Each row comes from the steps of one path. Every step used is in the known rows, and no mark comes twice. Write the path behind each row, first mark first.
Known rows
rekos, buzim, tabi: [ -7  -8  45  21   4   5  -5  17  -2   0   4  20  -2   1  -5   8  13  22
   8  30  -2 -12 -10  15]
bodu, ragod, tabi, dobir, rekos, buzim: [  2 -19  13 -26  14   7  16  -6  -2 -12  -8  18  34  26 -14   3  24  33
 -79  36  -9 -15 -10  23]
rekos, buzim: [ -9  -9  50 -13  -6   1  -2  -4  -2  12   9  21  -3  -2  -6   4  24  20
  -8  31  -3  19  -5  -4]
tabi, dobir, bodu, buzim: [  8  21 -15 -19  -5   2 -10 -13   3  14 -12 -17  28 -16  47  -3  -8 -11
  29 -18  -1  19   3  -3]
peren, rekos, buzim, tabi, dobir, bodu, ragod: [ -3  39  51  29  17   4   9   5   0   4 -25  15  24  20  44  10  20 -28
 -52  43  10  -2  -8 -19]
rekos, peren, bodu: [-14 -47  -3 -14 -24   4   1 -11   1   6 -36   0  -9 -10 -37   3   7  -7
   9 -21   9  14  -1  -9]
bodu, buzim, tabi, peren, rekos: [  5  24  23  17  20 -16 -14  16  -3  -1  17  -1 -47 -12 -16  -5 -11  31
  46  -8  15 -11  -7 -15]
dobir, bodu, buzim, tabi: [  8  22  -1  15  -6   1  -8  12   6   6  -3  -5   4 -15  43   2 -20  -3
  49 -17   7   0   3  17]
bodu, buzim: [  2   4   8 -15  -2  -5  -5  -2  -2  20  -5  -2  -9 -19  -1  -5  -8  24
  38 -14  -2  28   0   9]
rekos, dobir: [  0   0 -11 -14  -8   2   1  -6  -1  19  19 -16   3  -1  -9  -7 -22  15
  11   0  -6  21  26   1]
buzim, tabi, peren, bodu, ragod, rekos, dobir: [ -1 -21 -43  20  11  -3  20   9  -3  -9  27  12 -31  11 -14  -1 -12 -36
 -40  10  -1 -28  10  25]
bodu, ragod, tabi: [  8  10  11 -16   1   1  18   4  -1   0   4   8  -2  10   0  -1  -9 -14
 -50   6 -10  -2 -10   5]
tabi, dobir: [  0  -4  -3 -15   5   6 -10  -7   0  11 -10 -18  21  -2  -4   1   3  -3
  11  -4  -8  14  -4   4]
dobir, bodu, buzim, tabi, peren, rekos: [ 10  42  16  16   5 -15 -13   7   3  -3  22  -3 -37 -12  26  -5 -12   1
  44 -11  19 -12   2 -26]
bodu, buzim, tabi, dobir, rekos, peren: [ -2 -21 -33   6  21   9 -12  12  -5 -21 -49 -16  33   0 -34   4  -8  61
  48 -33   6 -15  -3  14]
ragod, rekos, peren: [ -9   6  12 -13  -1   3   2  -3   1 -29   9  18   1  13 -23  -4   7  -6
   6 -11 -11  -2  -8 -46]
rekos, peren, tabi: [-12  -6  -5  26 -29  -7  -2  -8  -3  -4 -18  -2  -8   3 -33   6  12  -4
   0 -13   1  24  -7 -46]
peren, rekos, buzim: [-11  10  80  -4  -2  -7  -3  -4   2  13  10  23 -17   4 -12  -1  25  27
 -10  40   7  20  -6 -28]
dobir, rekos, peren, bodu: [-13 -71 -19 -23 -20   4   0 -18   5   3 -38  -4  -4  -7 -58  -1  15  30
   7 -23  13  11  10  19]
buzim, tabi, dobir: [ -4  -3  -7  17  17   8 -12  16   2  -1 -15 -18  21   2  -3   7  -8   1
  27  -5  -5 -16  -9  23]
bodu, buzim, tabi: [  2   6   4  17   9  -1  -8  20  -1   7  -9  -3  -6 -13  -1   2 -20  29
  54 -16   2  -2  -5  28]
bodu, buzim, tabi, peren: [  9   6  -7  10  16  -9 -14  16  -8  -4  14  -4 -33 -20 -12  -1  -9  24
  49 -17   5 -10  -7   9]
ragod, rekos, buzim: [ -8   2  48  -9   0   0   2  -2   3 -11  37  42  -3  13  -3   0  29   7
 -17  35 -14  -6 -13 -15]
tabi, peren, rekos, dobir, bodu, buzim: [ 14  44  -2 -15  -8 -18  -5 -17  -4  14  42 -16 -32 -15  27 -16 -23  10
  25  -7  13  18  32 -49]
dobir, bodu: [  2  14  10 -14 -20   0  -5 -12   8  14  10  -6   5  -9  35  -2   2 -26
  11  -6   0  23   8  -6]

Which path is each row?
[ -2  19  19  -3  -6  -6   0  -8   3  21  20 -14 -13   4 -12 -12 -23  24
  11  10   6  18  27 -22]
peren, rekos, dobir
[ -9 -30  28  14   6   8  -8  12   3  -5   2  16   4   6 -26   5  21  59
   6  26   3 -13  -1  43]
dobir, rekos, buzim, tabi
[  8  45   3  23  -3  -6  -3  11   7  13  11 -15  -3  -5  40  -7 -44  16
  45  -5  15  -4  28 -10]
peren, rekos, dobir, bodu, buzim, tabi
[-11  -6 -22  24 -18  -3  -6 -12  -7  -8 -34 -15  17   8 -28   5  12 -10
  -4 -14  -4  16 -11 -46]
rekos, peren, tabi, dobir
[  6 -24 -21 -31   3   6  -5  -4  11 -15   7 -17  29  12 -23  -6  -5  38
  -8  -5 -12 -30  -2  28]
ragod, tabi, dobir, rekos
[  1 -40 -16 -21 -12 -15  -7 -12  -5  20   3  -1 -46 -30 -22  -7   3   5
  27 -21   9  15  -1  18]
tabi, peren, bodu, buzim
[  1  -3   1  13  10  -4 -13  15  -5  -9  23  -6 -29  -9 -19   2   0   4
  27  -6  -1 -15  -6   6]
buzim, tabi, peren
[ -8 -28 -20 -24   7  10  -7 -14  -4 -13 -35 -17  32   7 -44   0  14  39
   9 -22  -1  11   6 -10]
tabi, dobir, rekos, peren
[  3  36 -15  22  20  11  13  10   6 -17  -1   7  35  22  50   6   3 -63
 -33   7 -11 -19  -9   4]
buzim, tabi, dobir, bodu, ragod, rekos
[-10   2  27  20  21  11  -4  18   1 -28  16  26  22  22   4   7  19   2
  -7  35 -15 -44 -22   4]
ragod, rekos, buzim, tabi, dobir
[ 12   0   5 -29  -6  -7  -4  -1   0 -17  51   0 -31  -1 -18  -6  -5   2
  -8  -2 -10 -29  -8 -17]
ragod, tabi, peren
[ -9 -50  21  15  -5  -5  -8   9  -3  -2  13  21 -39  -9 -25   7  24   1
  -3  24  11 -25 -13  24]
rekos, buzim, tabi, peren, bodu
[ 21  31 -28 -25 -10  -5  18 -11  -7  -9  48  -7  -9   8  34  -8 -23 -36
 -63   8  -6 -14  22 -26]
rekos, dobir, bodu, ragod, tabi, peren
[ -8 -36  -3  -9 -10   0  17 -10   1  32 -32   4 -13  -7 -13   3  10 -33
 -38   1   7  37  -2  36]
peren, bodu, ragod
[ 13  17  -8 -27 -16   7  -3  -7   9 -12  16 -14  32   6  41  -4 -11 -32
 -12  -1 -12 -29  -3 -12]
ragod, tabi, dobir, bodu
[  6  17 -15 -15 -23   3   1 -15   4  20  25 -19  11  -5  36  -8 -22 -13
   9  -1  -2  20  35 -10]
rekos, dobir, bodu
[  3 -56 -39 -27  -1   7  18 -11   9   2 -29  -9  20  12 -26  -2   4   0
 -62   0  -1 -17  -5  58]
peren, bodu, ragod, tabi, dobir, rekos
[ -8  13  47  -3  11   1  20  -3  -5  -6  17  51  -1  19   5   4  34 -14
 -65  43 -12  14 -16 -11]
bodu, ragod, rekos, buzim
[  6  24  -9 -13   3   7   9 -14  -1  17 -24 -12  34   4  46   3   9 -53
 -41   3  -5  35   2  -5]
tabi, dobir, bodu, ragod
[ 14   9   3 -23   8  -8  13  -3  -7 -12  29   9 -28   7 -12  -2   0 -17
 -55   6  -9 -10 -12 -13]
bodu, ragod, tabi, peren
[-10  15  -8  34 -11  -6  21  -6  -5 -22 -11  28  -6  25 -21   4  21 -38
 -57   0  -9  18 -16 -52]
bodu, ragod, rekos, peren, tabi
[ 15  26 -37   9  -1  -7  -9   6  -6   0  36 -19 -15 -17  33  -6 -34   5
  42 -15   7 -14  27  -3]
rekos, dobir, bodu, buzim, tabi, peren
[  2 -19 -30   8  22   5 -14  13   3  -1 -27 -19  27  -6 -17   0 -11  58
  49 -20   2 -12   0  55]
bodu, buzim, tabi, dobir, rekos
[ -9 -37 -15  16  -8   1  -2  13  -2  -3 -51   0 -11 -18 -28   6 -15  16
  47 -33  15 -13  -7  14]
rekos, peren, bodu, buzim, tabi
[  3  29 -17 -13 -18   5   6 -11  11  -4  53   2  10  10  42 -11 -17 -28
  -2   5 -12  -4  29 -19]
ragod, rekos, dobir, bodu
[  5  35   7  -8   0   1  18 -11   6  -3  19  22   6  13  45  -2  13 -60
 -45   9 -10  19   0 -13]
dobir, bodu, ragod, rekos
[  3   5 -14  15  20   3 -12  17  -1   2 -24 -17  21  -8   4   4 -18  20
  51 -17  -2 -12 -11  26]
bodu, buzim, tabi, dobir
[  4  25 -14  21  14  11   7   6   1   5 -28 -13  35   8  46  10  -2 -51
 -24   3  -1   3  -2  15]
buzim, tabi, dobir, bodu, ragod
[ -4 -35 -17  18   8  -3  10   9  -5  10 -13   2 -38  -6 -23   5   8 -35
 -26  -1  11  -2 -10  37]
buzim, tabi, peren, bodu, ragod
[ -9 -39 -31  14   4   7  -5  12  -2  -5 -66 -14  15 -13 -24   6 -15  10
  43 -34  13 -19 -11  13]
rekos, peren, bodu, buzim, tabi, dobir
[ -1  19 -35  21 -26  -7  -6 -16  -2  -6 -35 -14  24  -6  23   3   1 -21
  13 -28   3  20  -2 -54]
rekos, peren, tabi, dobir, bodu, buzim
[ -3 -31  20   8  13  -3 -13   8  -3 -16  28  16 -21   1 -37   3  32  54
   3  25   5 -22  -2  25]
dobir, rekos, buzim, tabi, peren
[  5  24   8  -9  -9   3  12 -13   1  21  -9   1   6   0  41   2   8 -47
 -38   3   0  43   7  -4]
dobir, bodu, ragod
